Each row comes from the steps of one path. Every step used is in the known rows, and no mark comes twice. Write the path behind each row, first mark first.
Known rows
g -> c -> l -> h -> x -> a: [-0.52 -0.47 -1.23 -0.70 -1.09  2.70 -2.76 -1.16 -0.02  0.53 -3.50  1.02
 -2.05  0.79  1.12  1.08 -1.23  0.94 -0.10  1.42]
c -> l: [ 0.94 -2.41 -0.68 -0.84 -0.04  0.13  0.78 -1.02 -1.15 -0.35  1.28  2.32
 -0.13 -1.60 -1.26  1.38 -3.42  0.78  0.74 -2.86]
c -> g: [ 1.60 -1.52 -0.12  0.12  0.84 -1.98  3.76 -1.19  2.67 -0.08  0.04 -2.14
 -2.28 -4.89 -1.40  0.86 -0.16  1.02  0.22 -4.45]
l -> a -> x -> c: [ 0.59  1.42 -0.25 -3.31 -0.98  2.33 -2.13 -2.01  2.58 -1.35 -0.49  4.00
 -0.74 -0.75 -1.60  1.34 -1.08  1.27 -8.10 -1.30]
l -> c: [ 0.83 -0.45  0.07 -0.15 -0.64 -0.14 -1.38 -0.92 -2.92  0.55 -1.06 -2.46
 -1.64 -4.92 -0.73 -1.63 -1.97 -1.38 -4.09 -5.64]
u -> x -> h -> l: [ 0.79 -3.04 -0.21 -1.25  0.91 -0.99  0.32  0.25 -0.11  0.76 -2.41  2.25
 -1.24  4.27 -1.41  0.00  0.89 -1.71  3.29 -1.13]
x -> h: [ 1.03  0.42 -0.37 -2.22  1.23 -0.04 -0.97 -0.50  0.89  0.40 -1.92 -0.34
  1.50  1.15 -2.08  0.12 -0.79 -0.60  3.25 -2.52]
l -> a: [ 0.44 -0.51  0.15 -1.96 -0.43  0.39 -0.39 -0.97  1.71 -0.49 -1.05  0.65
  0.66 -1.25 -2.26 -1.07 -0.13  1.74 -6.33 -5.36]
a -> x: [ 0.42 -1.30 -1.42 -1.14 -0.83  0.60  1.06 -0.12  0.73 -0.95 -1.07  2.02
  0.70 -3.27 -2.42  2.72 -0.85  1.32 -4.58 -0.48]
g -> c -> l -> a -> x -> h: [-0.14  0.05  0.51 -4.04 -1.02  2.78 -2.18 -0.93  2.97 -1.87 -1.17  1.95
  0.99  4.19 -1.00  3.33 -1.50  2.83  1.37  2.78]
a -> l -> c: [ 0.87  2.51  0.34 -1.02 -1.88 -0.37  0.24 -0.70 -0.69  2.53 -2.16 -1.94
 -0.94 -5.27 -1.47 -1.14 -3.29 -1.26 -1.63 -3.46]
g -> c -> l: [ 0.91 -0.65  0.73 -1.61 -0.09  0.50 -0.56 -1.98 -0.23 -0.68  1.55  2.18
 -0.41 -1.16 -1.13  2.52 -3.65  1.21  2.30 -2.59]
a -> x -> h: [ 0.51 -0.18 -1.16 -2.53  0.09  1.10 -0.54  0.12  1.61 -0.66 -2.39  0.91
  1.47  1.08 -2.10  2.53 -0.49  0.60  1.37  1.37]
x -> a: [ 0.85  0.47 -1.11 -1.47  1.03  0.19 -1.21 -0.49  1.23 -0.75 -3.77  4.60
  1.26 -1.71 -0.70 -0.19 -0.94  1.33 -2.69 -1.75]
c -> l -> a -> x -> h: [-0.11 -1.37 -0.60 -3.36 -0.99  2.47 -1.11 -0.18  2.15 -1.73 -1.39  1.93
  1.14  3.90 -1.18  2.38 -1.26  2.48  0.05  2.46]
a -> l -> h -> x: [-0.27  0.80 -1.66 -0.17 -2.65  0.92  1.33 -0.31  0.56  4.08 -3.04 -3.86
 -1.62 -2.51 -2.11 -0.10 -0.63 -1.30 -0.77 -1.29]
h -> l: [ 2.16 -3.31 -0.51 -1.69 -0.24 -1.11 -0.46 -0.99 -0.96 -0.95 -1.17  1.76
 -0.42 -0.75 -3.14 -0.82 -0.63 -1.56 -0.74 -4.48]
a -> l -> h: [ 0.45  0.71  0.28 -0.77 -0.95  0.46 -0.43 -0.14  1.13  2.82 -2.84 -3.58
  1.32 -4.63 -1.07 -2.79 -2.44 -1.41  0.27 -2.90]

Which path is each row?
[ 1.78 -3.14  0.11 -1.18 -1.04 -0.56  0.48 -0.75  0.63 -1.26 -2.28 -3.68
 -4.36 -1.25 -0.24  0.50 -0.01 -1.09  1.90  0.16]
a -> x -> h -> l -> c -> g
[ 0.78 -3.34 -0.76 -2.90 -2.22  1.14 -0.69 -0.42  1.57 -2.52 -2.06  2.81
  0.06  0.49 -2.84  0.88  0.48  1.55 -7.19 -0.33]
h -> l -> a -> x
[ 0.78  2.25 -1.05  0.00 -2.18 -0.75  3.46 -1.03  2.71  2.46 -3.99 -2.17
 -5.31 -4.19  0.07  1.07 -0.63  0.83 -0.11  0.36]
h -> x -> a -> l -> c -> g
[ 1.04  2.12 -0.49 -0.54 -1.36  0.20  2.43 -2.31  3.89  3.33 -1.25 -3.76
 -5.41 -3.49 -0.61  0.49 -0.79 -1.19  1.10 -1.41]
a -> l -> h -> x -> c -> g
[ 0.21 -2.19 -0.23 -1.06 -0.69  3.07 -3.42 -1.38 -1.06 -0.55  0.26  0.18
 -1.23 -2.01  1.22 -0.28 -3.73 -0.94 -1.71  0.23]
a -> x -> c -> l -> h
[-0.96  0.98 -0.11  0.27 -0.11  0.71 -0.05  0.95  2.11  3.40 -5.25  0.86
  0.43 -2.45  1.74 -2.30 -1.12  0.01 -1.06  0.64]
u -> x -> a -> l -> h
[ 1.42 -1.25  0.51  0.76 -0.10 -1.57  2.03 -1.29  0.06  0.22 -0.45 -4.83
 -4.32 -6.41  0.11 -0.71 -0.94 -0.30 -1.51 -5.22]
l -> c -> g
[-0.53 -1.96 -0.84 -0.02 -1.95  2.09 -0.94 -1.43 -1.55  1.66 -0.33 -3.17
 -3.03 -0.50 -0.39  1.38 -1.48 -0.36  0.57 -1.60]
g -> c -> l -> h -> x
[-0.41 -1.75 -1.92  0.62 -1.45  1.15 -0.16 -0.45 -1.46  2.32 -1.99 -4.44
 -2.30 -2.21 -1.51 -0.48  0.60 -1.37 -2.92 -3.27]
l -> h -> x
[ 1.33 -0.60 -0.20 -3.85 -1.45  2.00 -2.88 -2.17  2.03 -2.13 -0.95  4.72
 -1.47  1.13 -2.08  0.64 -0.72  0.13 -7.13 -0.76]
h -> l -> a -> x -> c
[-0.57 -1.88 -2.34 -0.08 -1.05  2.31 -1.66 -0.43 -0.82  0.68 -3.72  1.01
 -1.92  0.41  0.99  0.16 -0.99  0.66 -1.42  1.33]
c -> l -> h -> x -> a
[ 1.13  0.35  0.20 -2.08 -0.41  0.72  1.31 -2.29  5.14 -1.40  0.15  0.95
 -3.45 -2.66 -0.71  1.92 -0.11  2.13 -5.08 -1.27]
l -> a -> x -> c -> g
[ 1.49  1.25  0.75 -0.06 -1.20 -1.76  3.55 -1.13  2.06  1.99 -1.48 -4.38
 -3.66 -6.75 -0.50 -0.35 -2.10 -0.16  0.73 -3.33]
a -> l -> c -> g
[ 1.69 -3.00 -1.03 -3.21 -0.60  0.48 -1.30 -0.19  0.55 -1.64 -2.82  2.01
  0.52  3.17 -2.94  1.35 -0.04 -1.10  2.22  1.28]
a -> x -> h -> l
[ 1.48  0.90 -1.13 -0.55 -0.11 -0.59  3.02 -2.81  2.81  1.24  0.52 -0.84
 -6.02 -2.40 -1.56  2.58  0.30 -0.09 -0.80 -3.12]
h -> x -> c -> g
[ 1.36 -2.11  0.36 -3.82 -0.44  0.45 -2.38 -0.86  1.66 -1.37 -2.70  0.55
  0.54  4.48 -2.63 -1.86  0.63 -0.24 -0.68 -2.82]
x -> h -> l -> a
